Each row was made from one walk, in order. Every step used is in the known rows, and no mark comes twice. Write each row's walk.
Known rows
sika -> sozepa -> ponume: [  6   0  16  -9  10   1 -19   1   6 -17   6   8  -1  -3   4  13 -11  31
   3  -1 -11 -19   5 -11   3 -10]
lolotam -> nunal -> sapugen -> sozepa -> ponume -> fupogo: [ 14   0  10   1   4  -6 -20  11   9 -21  13  17  -5  12   0   0 -26  53
  23  -3 -10  10   3  -3 -19 -10]
pibag -> sika -> depugot: [  6   5  12   1   0  -8   0  -4  17   0  10  19 -27  -2  -1  -4  -4  -5
   1   0   5 -17 -10   7 -24  -9]
nunal -> sapugen -> sozepa: [  3  10   2   6   9 -20 -18  11  14  -4   8  19 -27  -1   2  -3   5   6
  13  -2 -18   3   7  -9 -17  -4]
fupogo -> fome: [  9  -1  11  11  -5 -21   2   2   9   4   6   4  -8  -2  -4  -2 -13   7
  13 -11   2   3  -7   1   1 -13]
lolotam -> depugot -> ponume -> nunal -> sapugen -> sozepa -> sika: [  6 -23  -5  -2  13 -26  -5  -4  18 -23  11  36 -16  12  -1 -10  -4  16
   9  -1 -11   3  22  -6  -9 -13]
sozepa -> sika: [  5 -24   6   6  -2  -3  -8 -11   1 -14   9   9  -6   0  -2   2 -10   2
   6  -3  -4   1   2   2  -7  -9]
ponume -> pibag -> sika -> nunal -> sapugen: [ 16 -14  -8  27  14 -22  -7 -12  15  -7  15  18 -42  -1  -3   5  -7 -25
  10   3  -2   1 -10  12 -26  -9]
sika -> nunal: [  9   3  -9  10   5 -10 -14  -3   8  -8   8   4 -10  -4   0  11   6  -2
  -6   0   0 -13   3  12  -9  -4]
fupogo -> ponume -> pibag -> sika -> depugot -> poze: [ 18 -31   6   6  18 -23  -7 -18  28 -27   9  24 -42  -2  -2 -21 -12  16
  12  -5  21  -7  -8   8  -6  -7]
nunal -> sapugen -> sozepa -> ponume -> fupogo -> bagem: [ 15 -14 -14   0   5 -25 -14  -3  20 -11  13  24 -26  13   8   9 -36  44
  16  -9 -20   6   1  -2 -13 -13]
depugot -> lolotam -> nunal -> sapugen -> sozepa -> ponume -> pibag: [ 16 -12  18 -27   9 -14 -30   7  15 -35   9  19  -1  26  -5  -9 -11  36
   8   3  -5   3  -6  -1 -21   8]
lolotam -> nunal -> sapugen -> sozepa -> ponume -> pibag -> sika: [ 11 -22  28   2  12   2 -17  16  15 -23  19  27 -17  12  -6 -15 -12  11
  19   1  -2  14  -3  -3 -34 -12]
sika -> depugot -> ponume -> pibag: [ 11 -26   3 -20  13 -16  -4 -23  19 -20   6  15  -9  11  -7  -5 -14   8
   0   2  18 -16  -2  12   2  -7]
pibag -> sika -> depugot -> lolotam -> nunal -> sapugen -> sozepa: [  9  19  23 -17  -1 -21 -19  14  28 -13  11  32 -21  18   1  -2   3  10
  11   1  -4 -17 -18  15 -49  11]
lolotam -> nunal: [ 13  13  26  -3  -6  -3 -13   7   4  -5   7   4  14   7  -6  -6   3  11
  -1  -3   7  -2   5   8 -16  -1]
fupogo -> ponume -> nunal -> sapugen -> sozepa -> sika: [  9 -48  -5  27  21 -21 -29  -5  10 -20   7  31 -41  -8   1  -4  -9  19
  16  -8  -9  17  11   2  -6  -9]
fupogo -> ponume -> pibag -> sika: [ 21 -57  16  28  10 -20   3 -11  11 -16   9  13 -36  -6  -4 -22 -28  -2
  10  -5  14  16  -3  11 -16 -12]
ponume -> nunal: [  6   9  -9   5   7 -14 -15 -16   5  -1   4   9  -8  -5  -2 -11   9  12
  -7   4   4   1   7  -4   3  -5]
sozepa -> sika -> nunal -> sapugen: [  9 -17  -9  21   7  -9 -17  -7   8 -13  11  15 -27   0   0  25  -6 -10
   7  -4 -16  -8  -2  11 -17  -7]
sozepa -> ponume -> pibag -> sika -> depugot: [ 12 -30  15  -9  10   3  -6 -11  15 -20  13  21 -26   6  -4  -9 -18   4
   3   3  11 -10 -15   1 -13 -16]
sapugen -> sozepa -> sika -> depugot -> ponume: [ -4 -42   1 -17   8  -1 -11  -5  18 -31  11  26 -10   7  -1   5  -8  15
   9  -2   3 -16   4  11  -9 -10]
nunal -> sapugen: [  9  14   9  11   3 -20  -6   2  10   3   6  10 -21   0  -1   0  -9  -2
   6  -3 -15  -2   5  -6 -15  -5]
depugot -> ponume: [  1 -19   9  -1   0  -9  11  -2  13 -14   8   0   3   2  -3  -5 -21  10
  -1   1   2  -9  12   4 -11  -8]
pibag -> sika -> depugot -> lolotam -> nunal -> sapugen: [ 15  23  31 -11  -7 -19  -8   4  24  -8   9  23 -18  19  -3   1 -11   1
   5   1  -1 -21 -23  19 -47  10]
nunal -> sapugen -> sozepa -> ponume: [  0  -6   8  -2  11  -3 -15  19  13 -17  10  18 -21   2   3  -2  -8  22
  10  -2 -23   0  10 -18 -15 -10]
ponume -> nunal -> sapugen -> sozepa: [  2  15 -14   7  18 -24 -27  -1  13  -1   6  24 -27  -5   2  -8  17  13
   8   2 -11   7  10 -11  -6  -4]

Which walk is each row?
[  6 -42 -11   6  18   2 -17   1  14 -31  19  20 -25  -1   0  -3  -2   6
   6   6   3   2  -4   2 -19 -15] : sapugen -> sozepa -> ponume -> pibag -> sika -> nunal
[ 11 -20  -4  24  23 -30 -25   4  15 -10   4  26 -40 -10   2 -11  -1  24
  10  -6  -7  13  15  -3  -7  -5] : fupogo -> ponume -> nunal -> sapugen -> sozepa
[  5   7  15  11   5 -14  -7  -5  11  -2  10  13 -18  -9   4   6  -5  -1
  12   1  -4 -13  -5   0 -17  -9] : pibag -> sika -> sozepa
[ -3 -33   3 -10  12  -9 -12  -1  22 -25  12  32 -25   9  -1  11 -14   9
  16  -4  -9 -16   4   6 -17  -9] : nunal -> sapugen -> sozepa -> sika -> depugot -> ponume
[ 12  -9   9   6  14 -20 -14 -21  10  -8  10  17 -23  -4   0   0  -4  -5
  14   3   6  -4 -10   1  -7 -10] : ponume -> pibag -> sika -> sozepa
[  1 -18   1   8   7 -11 -21   3   9 -15  11  24 -27   1   1   5  -2   2
  20  -5 -19   7   5  -6 -17  -8] : nunal -> sapugen -> sozepa -> sika
[  2  -3   5   7  16   0 -16 -10   9 -13  11  17 -16  -9   3   2  -8  23
   3   5  -4 -12  -2  -9  -4 -15] : pibag -> sika -> sozepa -> ponume -> nunal
[  0 -16  -2  18  14   1 -11  22  20 -19  19  22 -37  -3   4   9  -8   3
  10   2 -21  -6  -1  -2 -36 -14] : pibag -> sika -> nunal -> sapugen -> sozepa -> ponume
[  2  -8  -9   4  17  -2 -24  20  16 -21  12  18 -23   0   4  15   0  17
   5   0 -21  -9   7  -4 -18  -9] : sika -> nunal -> sapugen -> sozepa -> ponume
[ -4  -7 -13   4  19 -22 -11  -1  20 -13   9  20 -17   0   0  -8  -2  17
   7   3  -8   2  18  -5  -9  -7] : depugot -> ponume -> nunal -> sapugen -> sozepa
[  2 -10   0  -7  11 -12 -29   0  16 -15   9  35 -34   3   1  12   4   4
  16  -5 -13 -10  -5   1 -15  -7] : nunal -> sapugen -> sozepa -> sika -> depugot
[ 11  12  23 -39   4  -6 -31  20  24 -28   7  27  -4  25   0   6  -5  40
   2   0  -9 -23  -9   4 -29   9] : sika -> depugot -> lolotam -> nunal -> sapugen -> sozepa -> ponume
[  7 -21  -5   7   0 -15  19 -22  21 -13  14  13 -22   4   1  -3 -44  22
  15   2  12 -15 -10  18 -23 -15] : pibag -> sika -> depugot -> ponume -> fupogo
[  1 -29 -18   7   8  -2 -29  -2   7 -24  13  18 -15  -4   2  17  12   3
   7  -1  -5  -3   3  11 -11  -7] : sapugen -> sozepa -> sika -> nunal
[  3 -40 -14  18  22 -22  -4  -3  26 -24  19  24 -37   3  -2   0 -12 -13
  16   5  -1   0   2  13 -31 -11] : depugot -> ponume -> pibag -> sika -> nunal -> sapugen -> sozepa
[ 14  33   4 -13  -2 -28   2   0  18 -15   5  13  -1   8   3 -21  13  28
  -3  -3  -2 -10  18 -15   1  -3] : lolotam -> depugot -> poze
[  0 -18  14  -1   2  -6  16  -4  24 -12  13  15 -17   3  -2  -5 -21  -3
   2   2   9 -24  -3  13 -27 -11] : pibag -> sika -> depugot -> ponume
[ 17  24  25  -8  -8 -23 -13   6  13 -10   5   8   2  19  -3   0 -10  14
   1  -1  -8  -8  -6  10 -30  14] : depugot -> lolotam -> nunal -> sapugen
[  9 -55   3 -17  11  -6  -6 -31  14 -31  10  20 -10  13  -8   3 -23   4
   6   0  16 -12  -5  15   2 -11] : sozepa -> sika -> depugot -> ponume -> pibag
[ 20 -33   1   6   7 -24  19 -11  21 -23  16  18 -16  12  -5 -12 -14 -12
  -3   5  14  -9   6  17 -23 -15] : lolotam -> depugot -> ponume -> pibag -> sika -> nunal
[ 15 -25   1  22  13 -20 -13 -10   7  -8   1  11 -21 -11  -1 -14 -10  23
  -5  -5   9   8  11   5   3  -6] : fupogo -> ponume -> nunal
[ 18 -52  -5  38  26 -29 -18   2  21 -21  14  29 -59  -7   1  -3 -11  -8
  19  -4   0  12  -2  17 -29  -9] : fupogo -> ponume -> pibag -> sika -> nunal -> sapugen -> sozepa
